What can hang from each mark:
J_681: J_159 J_286 J_748 J_963
J_360: J_748
J_66: J_748
J_159: J_681
J_374: J_748
J_963: J_681
J_748: J_66 J_374 J_681
J_286: J_360 J_681

Known rows, with every way that one mark hangs from another:
J_360[J_748[J_66 J_374 J_681]]: [ 1.02  1.22  0.76 -0.82  2.66 -0.16  2.74 -0.97 -0.64 -2.77 -1.02  2.08
 -1.21 -3.54 -1.01  0.49  0.13  2.72  2.54  1.82]
J_374[J_748[J_66]]: [ 1.25  2.29 -2.06 -2.31  0.13  2.28  1.43  0.51  2.19 -2.27 -4.13 -2.35
  0.17 -1.16 -1.20 -1.74  1.63  0.48  0.20  0.84]
J_360[J_748[J_374 J_681[J_159 J_286 J_963]]]: [-1.42 -0.38  0.65  1.41  2.08 -1.50  0.76  0.43 -2.95  1.00  1.31  2.38
  0.16 -0.07  0.24 -0.94  0.76  0.59  0.36 -2.15]
J_963[J_681]: [ 1.72  0.32  0.99  0.39 -0.95  1.18 -0.53 -3.57 -0.15  0.54 -1.49 -2.61
 -0.46  0.04  0.28  1.77  0.81 -0.57  0.79  1.11]
J_963[J_681[J_159 J_286]]: [ 0.67  0.25  0.81  1.27  0.86  1.59 -1.46 -1.63 -1.81  2.15  2.16 -1.60
  0.05  1.11 -0.33  0.40  0.16  0.10 -1.10 -1.17]
J_681[J_159 J_286[J_360] J_748]: [ 0.43  0.32  0.17 -0.45 -0.74  0.57 -2.99  2.45  0.11  1.80  2.29 -1.45
  1.51  2.67 -2.20 -0.37 -1.52 -2.64 -1.88 -2.03]
J_360[J_748]: [ 2.38  2.91  0.33 -1.35 -0.66 -0.59  0.87  0.09 -0.54 -0.29 -3.28 -2.71
 -0.45 -0.55 -0.66  0.24  2.07 -1.59  1.13  0.42]
J_374[J_748[J_66 J_681[J_286]]]: [ 1.28  1.73 -1.06  0.91  2.01  1.17  0.53  0.59  2.32 -2.49 -0.81 -0.62
  0.10 -2.68 -1.70 -2.12  1.14  2.46  0.45 -0.27]
J_748[J_66 J_374 J_681]: [-0.42 -0.53 -0.01 -0.63  1.22  1.32  2.65 -3.57  1.12 -2.41  0.03  3.41
  0.14 -2.21 -0.06  0.65 -1.78  3.02  2.09  1.78]
J_681[J_159 J_748[J_66 J_374] J_963]: [-2.43 -0.57 -0.66  0.17  1.53  1.86 -0.22 -0.02 -2.44 -0.45 -2.38  2.24
  1.99  1.00 -1.29 -1.54 -1.15  0.12 -0.78 -2.30]
J_748[J_66 J_374 J_681[J_159 J_286[J_360] J_963]]: [-4.35 -2.97 -0.81 -0.77  1.48  0.93  0.61 -0.27  0.16 -0.22  4.67  6.14
  0.27  0.08  1.01 -0.48 -2.37  1.60 -0.62  0.01]
J_360[J_748[J_66 J_374 J_681[J_159 J_286 J_963]]]: [-2.01  0.04  0.14  0.91  3.82 -0.53  1.50  1.00 -2.69 -0.93  1.55  4.00
 -0.53 -2.04 -0.47 -1.44  0.09  2.61  0.28 -1.26]
J_286[J_360]: [ 0.21 -0.31 -0.83 -3.73 -3.94  0.60 -0.09 -0.96  2.86  0.66 -0.18 -1.35
  0.23  2.01  1.07  1.69 -0.33 -3.42  0.37  2.37]
J_159[J_681[J_748]]: [ 4.34  1.16  1.81  2.82 -0.18 -1.53 -0.79 -0.45 -0.80  1.06 -3.48 -3.04
  0.13  0.51 -0.76  0.47  1.06  0.31  0.43 -1.38]
J_286[J_360[J_748] J_681]: [ 0.46  0.26  0.20 -1.90 -2.53 -2.49  0.36  1.92  0.33  0.80  2.03 -2.06
 -2.17 -0.37  1.70  2.00 -0.27 -1.73  0.13  2.99]
J_66[J_748]: [ 3.99 -0.17  0.70  0.37 -1.14  0.40  1.51 -0.78  2.15  1.63 -2.76 -1.86
  1.82  2.10 -0.28  0.23  1.26 -2.60  1.09  1.33]
J_286[J_360 J_681[J_159]]: [-0.37 -1.81 -0.87 -1.80 -2.51 -0.46 -0.56  0.91  0.91  2.98  3.97 -0.13
 -0.36  2.45  1.79  1.42 -1.90 -1.94 -1.13  1.71]
J_374[J_748]: [ 1.82  1.74 -1.78 -1.85 -1.67  1.20  0.67 -0.24  2.00 -0.13 -4.24 -3.98
  0.73  0.89 -0.54 -1.19  2.37 -1.61  0.26 -0.12]

Rows:
[-2.27 -1.02 -0.46  0.75 -2.03 -1.12 -1.55  1.38  0.36 -0.70  0.59  0.22
 -0.32 -0.48  1.34  0.76 -1.64 -1.05 -1.00  1.29] -> J_286[J_360 J_681[J_748[J_66] J_963]]
[-1.44 -1.08 -1.84  0.05  2.01  0.98 -1.03  2.79  2.05 -0.34  1.37  1.88
  0.11 -0.25 -1.04 -2.54  1.03  0.40 -0.86 -0.71] -> J_374[J_748[J_66 J_681[J_159 J_286[J_360] J_963]]]
[-0.19  0.21  0.19  2.80 -1.59 -2.20  0.22 -0.76 -1.36  1.91 -0.93 -1.04
 -0.33  1.26  3.15 -0.41  1.74  0.22 -1.36 -2.21] -> J_159[J_681[J_286 J_963]]
[-1.27 -0.95  1.15 -0.39  2.07  2.04 -1.89  0.27 -1.87 -0.37  3.97  0.64
 -0.66 -0.20 -1.97  1.22 -2.92  1.28 -1.07  0.22] -> J_963[J_681[J_159 J_286[J_360] J_748[J_66 J_374]]]
[-4.08 -0.86 -0.16 -0.62 -3.19 -0.67 -1.41 -0.02 -0.87 -0.03  0.72 -0.11
  1.42  1.94  1.63  0.41 -1.50 -2.43 -1.40 -1.28] -> J_681[J_286[J_360] J_748[J_374] J_963]
[ 1.21 -0.02  2.04  1.08 -0.21  0.92 -1.00 -3.40 -1.84 -0.36 -1.79 -2.48
  0.24 -0.20 -0.90  1.96 -0.76  0.31  1.09  0.17] -> J_963[J_681[J_748[J_374]]]
[ 0.30  1.28  0.33 -0.38 -2.55 -0.38 -2.38  0.93  1.05 -0.05  0.76 -2.77
  1.04  1.07 -1.05  0.48 -1.10 -2.51 -0.98 -0.66] -> J_681[J_286[J_360] J_748]
[ 0.46  1.18  0.09  1.60  1.61  0.66  0.69 -1.45  1.55 -2.05  1.21  1.76
  0.33 -2.62 -0.80 -0.65 -0.64  2.84  0.52  0.16] -> J_748[J_66 J_681[J_286]]
[ 0.66 -1.50  0.80 -2.90  0.53 -0.74  0.57  0.83  0.49  1.03  2.19  1.87
 -1.01  0.75 -0.63  1.47 -0.33 -1.36  1.60  1.97] -> J_286[J_360[J_748[J_374 J_681[J_159]]]]
[-2.09 -1.14  0.67  1.10 -0.32 -1.62 -0.29  1.12 -1.57 -0.59  0.86  1.30
 -0.87 -0.13  1.70  0.51 -1.13  1.56 -1.33 -0.49] -> J_159[J_681[J_286[J_360] J_748[J_66 J_374] J_963]]
[ 2.33  0.31 -1.26  0.15  3.43  2.04  0.23  1.09  2.09 -0.89 -1.64  0.51
  0.39 -1.11 -3.13 -2.40  1.28  1.72  0.70 -0.28] -> J_374[J_748[J_66 J_681[J_159]]]
[-2.70 -1.47 -0.40  0.37  0.75  0.75  2.19 -3.48  0.34 -1.97 -0.95  4.51
  0.60 -1.51  1.40 -0.06 -0.83  2.16  1.50  0.69] -> J_748[J_66 J_374 J_681[J_963]]
[ 0.68 -0.50 -0.10 -1.91 -0.86 -1.74 -0.33  3.21 -0.61  2.43  3.41 -0.78
 -1.58  0.92  0.64  1.31 -0.55 -1.86 -0.54  1.90] -> J_286[J_360[J_748] J_681[J_159]]
[ 1.02  0.69  1.25  4.81 -0.51 -2.47 -1.70  0.49 -2.30  1.31 -2.11 -2.03
  0.47  0.83  0.87 -0.70  1.45  0.23 -1.44 -3.56] -> J_159[J_681[J_286 J_748 J_963]]
[ 0.82 -0.44 -1.09  1.58 -0.30 -0.12 -0.25 -0.67  2.02  0.10 -3.78 -1.26
  1.00  0.30 -0.06 -1.76  2.99 -1.05  0.96 -1.10] -> J_374[J_748[J_681[J_963]]]
[-2.07 -0.48  0.36 -0.69 -0.10 -2.42  1.46  1.93 -1.90 -0.27  1.44  1.51
 -2.51 -0.84  2.96  0.58  0.43  1.42 -0.86  0.82] -> J_159[J_681[J_286[J_360[J_748[J_66 J_374]]] J_963]]
